What can hang from each mark:
kelo: bege bisu
bege: burub fuzi
sogizes: lufulop
nitol: sisameb
sisameb: bege nitol
burub: bege lufulop
lufulop: burub sogizes
bisu: fuzi kelo naker
naker: bisu sisameb
fuzi: bege bisu

Every row comes from one small tree of marks. Brackets hold a mark, then the marks that hang from it, in alphabetical order. Every link used is in the known rows. Which tree was each row made from?
Known rows:
(sogizes (lufulop (burub (bege fuzi)))): 8; -63; 14; 7; 1; 14; 10; -5; 27; 44; 5; -4; 9; 18; 9; -26; 44; -23; 22; 15; -44; -9; -20; -8; 15; -17; 12
(bege burub (fuzi bisu)): 2; 25; -9; -12; -7; 3; -10; 7; -43; -19; 7; 10; -5; -3; -9; -4; -38; 11; -3; -4; 13; -2; -6; 7; -13; -2; 11
(bege burub): -2; 20; 18; -4; 0; 10; 5; -8; 6; -15; -9; -9; -4; 11; 6; -3; -22; 1; 17; 10; -14; -8; 3; -3; -8; 2; -11
(lufulop (burub (bege (fuzi (bisu kelo naker)))) sogizes): 19; -29; -11; -10; 0; -21; 6; 7; -7; 57; -27; -21; 4; -11; -14; 37; 1; -9; -12; -8; 2; 5; -14; 5; 25; -11; 13
(bege (burub (lufulop sogizes)) fuzi): 2; -46; 5; -14; -1; 12; 3; 0; -52; 19; -44; -3; 17; 28; 9; -30; 69; -3; 25; 16; -27; 1; 1; 14; 0; 0; 1
(lufulop (burub (bege (fuzi bisu))) sogizes): 22; -51; -3; -10; -4; 3; -5; 4; -14; 61; 7; -8; 13; 9; -3; 10; 13; -15; 4; 4; -32; -13; -29; -7; 9; -4; 12
(nitol (sisameb (bege (burub (lufulop sogizes)) fuzi))): 16; -75; 6; -13; 3; 28; -12; -17; -36; -1; -2; 24; 17; 15; 6; -47; 27; 6; 19; 22; -5; 3; -3; 0; 14; 5; 5
(bisu fuzi (kelo (bege burub)) naker): -9; 39; 5; 13; -1; -32; 13; -3; 6; 0; 1; -7; -18; -25; -10; 23; -4; 12; -18; -14; 26; 10; 35; 22; 11; -12; -3
(lufulop burub sogizes): 12; -19; 21; -1; 3; 12; 16; -19; 26; 32; -24; -33; 8; 8; 14; 31; -13; -22; 30; 17; -60; -10; -17; -11; 1; 6; -13
(sisameb (bege (fuzi (bisu kelo))) nitol): -28; 21; -15; 18; -2; 9; -18; 0; 23; -29; 37; 17; -10; -31; -5; 7; -64; 9; -17; -17; 47; -9; -2; -4; -25; -2; 7
(naker sisameb): -20; 44; 9; 12; 12; 19; 2; -16; 57; -42; 3; -17; -9; 8; 12; 26; -53; -17; 2; 0; -14; 5; 0; -25; 5; 15; -22
(fuzi (bege burub)): -1; 17; 30; -16; -3; -6; 0; -8; 10; -12; 3; 4; -5; 10; 6; -9; 5; 5; 1; 3; -13; -11; 0; -14; -26; 5; -15
(burub bege): -2; 1; 8; 9; 6; 15; 5; -1; 28; 7; 9; -9; 3; 18; 7; -16; 5; -16; 5; 8; -18; -15; -3; -26; -3; 2; -11
(kelo bege (bisu fuzi naker)): 5; 58; -26; 37; -1; -15; 10; 4; 15; -8; 36; -6; -13; -49; -7; 21; -29; 14; -23; -18; 8; 10; 29; 1; -14; 14; -1
(lufulop burub): 3; 20; 20; 9; 7; 13; 13; -14; 36; 5; 0; -21; -2; -1; 13; 22; -53; -12; 21; 15; -44; -6; -13; -19; -1; 0; -15
(kelo (bege (burub lufulop) fuzi) (bisu naker)): 7; 13; -20; 18; -1; -5; 1; 17; -37; 4; 6; 18; 2; -21; -1; -34; 21; 32; -11; -3; 3; 22; 33; 7; 0; 13; 5
(nitol (sisameb (bege (burub (lufulop sogizes)) (fuzi bisu)))): 19; -53; -8; -24; -5; 17; -16; -7; -51; 0; 10; 28; 16; 9; -3; -29; -6; 6; 7; 13; 7; 1; -14; 8; 5; 9; 11
(sogizes (lufulop (burub (bege (fuzi (bisu kelo naker)))))): 6; -19; -9; -3; -2; -20; 18; 9; 17; 41; -17; -13; -1; -7; -10; 21; 0; -16; -7; -6; 3; 8; -16; 13; 24; -20; 20
(sisameb (bege (burub (lufulop sogizes)) fuzi) nitol): -6; -83; 11; 0; 1; 17; -14; -4; 2; 10; -14; 12; 16; 12; 15; -39; 82; 7; 25; 12; -8; -15; 4; 7; -9; 4; -1
(burub (bege (fuzi (bisu naker))) lufulop): 7; 3; -28; -2; 6; -9; 2; 29; -22; 5; -15; -1; 10; 6; -3; -7; 28; -4; -16; -2; 10; 4; -3; -10; 0; 3; 7
(bege burub (fuzi (bisu kelo naker))): -1; 46; -16; -11; -3; -19; 0; 12; -32; -23; -26; -3; -14; -23; -20; 25; -50; 16; -19; -15; 45; 13; 9; 19; 4; -8; 12
(naker (bisu fuzi) sisameb): -24; 54; -7; 35; -1; 6; 3; -16; 40; -47; 25; -26; -20; 0; -3; 53; -11; -25; 2; -19; 6; -6; 5; 0; 10; -10; -15
(naker (bisu (kelo bege))): -34; 62; 1; 41; -11; 10; 21; -10; 3; -10; 33; -14; -15; -9; 2; 24; -27; -16; 1; -14; 5; -5; 13; -3; -9; -1; -17
(kelo (bege burub (fuzi bisu))): -3; 21; -5; 0; -11; 0; -10; 8; -46; -4; 40; 25; -5; -10; -3; -13; -24; 16; -13; -8; 8; 0; 4; -1; -18; 8; 10
(bege (burub lufulop) (fuzi (bisu (naker (sisameb nitol))))): -13; 28; -8; -3; 12; -13; -24; 21; 22; -45; -24; 2; -4; 2; 2; 25; 5; 15; -14; -13; 32; 13; 11; 3; 8; 5; -2
(nitol (sisameb (bege burub fuzi))): 13; -27; 7; 2; 4; 30; -22; -18; -6; -40; 34; 33; -4; -10; -4; -41; -52; 19; 3; 11; 21; 1; 0; -16; 8; 1; 8
(kelo (bege burub fuzi) bisu): 2; 17; -12; 22; -9; 13; -12; 3; -33; 4; 46; 27; -7; -23; -5; -39; -17; 31; -10; -8; 2; 9; 22; 2; -10; 10; 9

Write each row's tree:
2; -63; -6; -2; 4; 17; 3; 6; -28; 43; -26; -4; 23; 35; 11; -40; 95; -21; 14; 15; -32; -7; -6; -8; 3; 1; 1 => (burub (bege fuzi) (lufulop sogizes))
5; -9; -6; 17; 9; 37; -15; -19; 7; -50; 43; 24; -3; -20; 0; -29; -68; 4; -2; 9; 15; 1; -4; -35; -4; 9; 6 => (nitol (sisameb (bege fuzi)))
-6; -9; 4; -6; 3; 12; -1; 6; -39; -8; -20; 9; 6; 20; 8; -41; 29; 5; 16; 14; -12; 4; 7; 6; -2; -6; -1 => (bege (burub lufulop) fuzi)
-7; 39; -19; -16; 1; -21; 7; 19; -47; -12; -41; -1; -3; -5; -12; 7; -15; 13; -12; -6; 35; 18; 10; 28; 7; -10; 8 => (bege (burub lufulop) (fuzi (bisu kelo naker)))
-17; 34; 18; 8; -10; -18; -9; -16; 29; -32; 28; -6; -22; 11; -7; 34; 38; -9; -9; -25; 13; -9; 6; 7; 2; -15; -17 => (naker (bisu (fuzi (bege burub))) sisameb)
8; 23; -18; -15; 1; -14; 2; 22; -43; -21; -33; 0; 4; -1; -5; 2; 2; 14; -4; 1; 15; 10; 4; 14; -5; 2; 6 => (bege (burub lufulop) (fuzi (bisu naker)))
20; -33; -6; -3; -1; -14; 15; 11; 22; 32; -6; -12; 6; -2; -3; 14; 18; -16; 2; 1; -18; -1; -23; -2; 11; -9; 21 => (sogizes (lufulop (burub (bege (fuzi (bisu naker))))))
8; -28; -5; -1; 5; -13; 7; 4; 56; 14; -3; -12; 0; 4; -3; 32; 7; -21; -8; -7; -13; 11; -21; -7; 37; -2; 12 => (sogizes (lufulop (burub (bege (fuzi (bisu (naker sisameb)))))))
15; -34; -27; -12; 2; -10; 6; 24; -36; 32; -38; -12; 20; 15; -2; -1; 69; -14; -6; 1; -5; 0; -8; -1; 0; 10; 9 => (burub (bege (fuzi (bisu naker))) (lufulop sogizes))
1; 14; 7; -40; -8; -41; 16; 8; -25; 28; -55; -16; 7; 14; -6; 30; 39; -1; -11; -8; 8; 6; -1; 24; -10; 6; -10 => (fuzi (bege (burub (lufulop sogizes))) (bisu kelo naker))
5; 37; -28; 7; 5; 5; -7; -4; -3; -53; 23; 14; -12; -45; -19; 18; -111; 12; -31; -12; 61; 18; -2; -12; 6; 6; 14 => (nitol (sisameb (bege (fuzi (bisu kelo naker)))))
-12; -20; -5; -2; -2; 7; -23; 11; -2; -18; 22; 28; 6; 0; 6; -29; 8; 19; 4; 1; 20; -13; -2; 9; -19; 1; 4 => (sisameb (bege (burub lufulop) (fuzi bisu)) nitol)
5; -19; 16; -7; 7; 24; -5; -18; 8; -24; 16; 21; 6; 16; 10; -37; -26; 7; 18; 25; -3; 0; 1; -7; 11; 6; -12 => (nitol (sisameb (bege (burub lufulop))))
-21; 68; 18; -13; 4; -38; -19; 6; 69; -35; -9; -5; -21; -10; -9; 61; -32; 14; -37; -32; 53; 6; 10; -1; -4; 5; -15 => (fuzi (bege burub) (bisu kelo (naker (sisameb nitol))))
2; -27; 16; -19; 0; 8; 14; -7; -20; 24; -46; -17; 17; 37; 15; -13; 56; -13; 33; 21; -40; -6; 0; 14; 0; 6; -15 => (bege (burub (lufulop sogizes)))
6; -46; 26; 4; 1; 9; 23; -12; 56; 48; 1; -18; 9; 28; 15; -7; 28; -31; 29; 20; -57; -14; -22; -8; 16; -10; -4 => (sogizes (lufulop (burub bege)))
19; -71; 10; 2; 3; 13; 0; -6; 3; 60; -5; -10; 13; 15; 6; -10; 44; -17; 16; 13; -45; -11; -18; -16; 17; -8; 5 => (lufulop (burub (bege fuzi)) sogizes)
4; 54; -10; 12; -6; -11; -4; -5; 15; -3; 38; 3; -10; -27; -8; 3; -11; 6; -21; -17; 2; -5; 5; -2; -32; 3; -4 => (kelo (bisu (fuzi bege)))
-20; 55; 6; -5; -12; -9; 5; 0; -21; 10; 28; 8; -11; -4; -5; 11; -54; 9; -13; -11; 16; 3; 8; 15; -7; 4; -6 => (fuzi (bisu (kelo (bege burub))))
-16; -28; 22; 6; 5; 14; -7; -5; 44; -13; 5; 10; 6; 14; 20; -28; 28; 8; 23; 15; -6; -18; 8; 0; -11; 4; -17 => (sisameb (bege (burub lufulop)) nitol)
-3; 38; 15; -11; -1; -44; 7; -3; 14; -10; -21; -8; -19; -18; -14; 24; 10; 10; -23; -17; 32; 4; 19; 17; -5; -18; -6 => (bisu (fuzi (bege burub)) kelo naker)
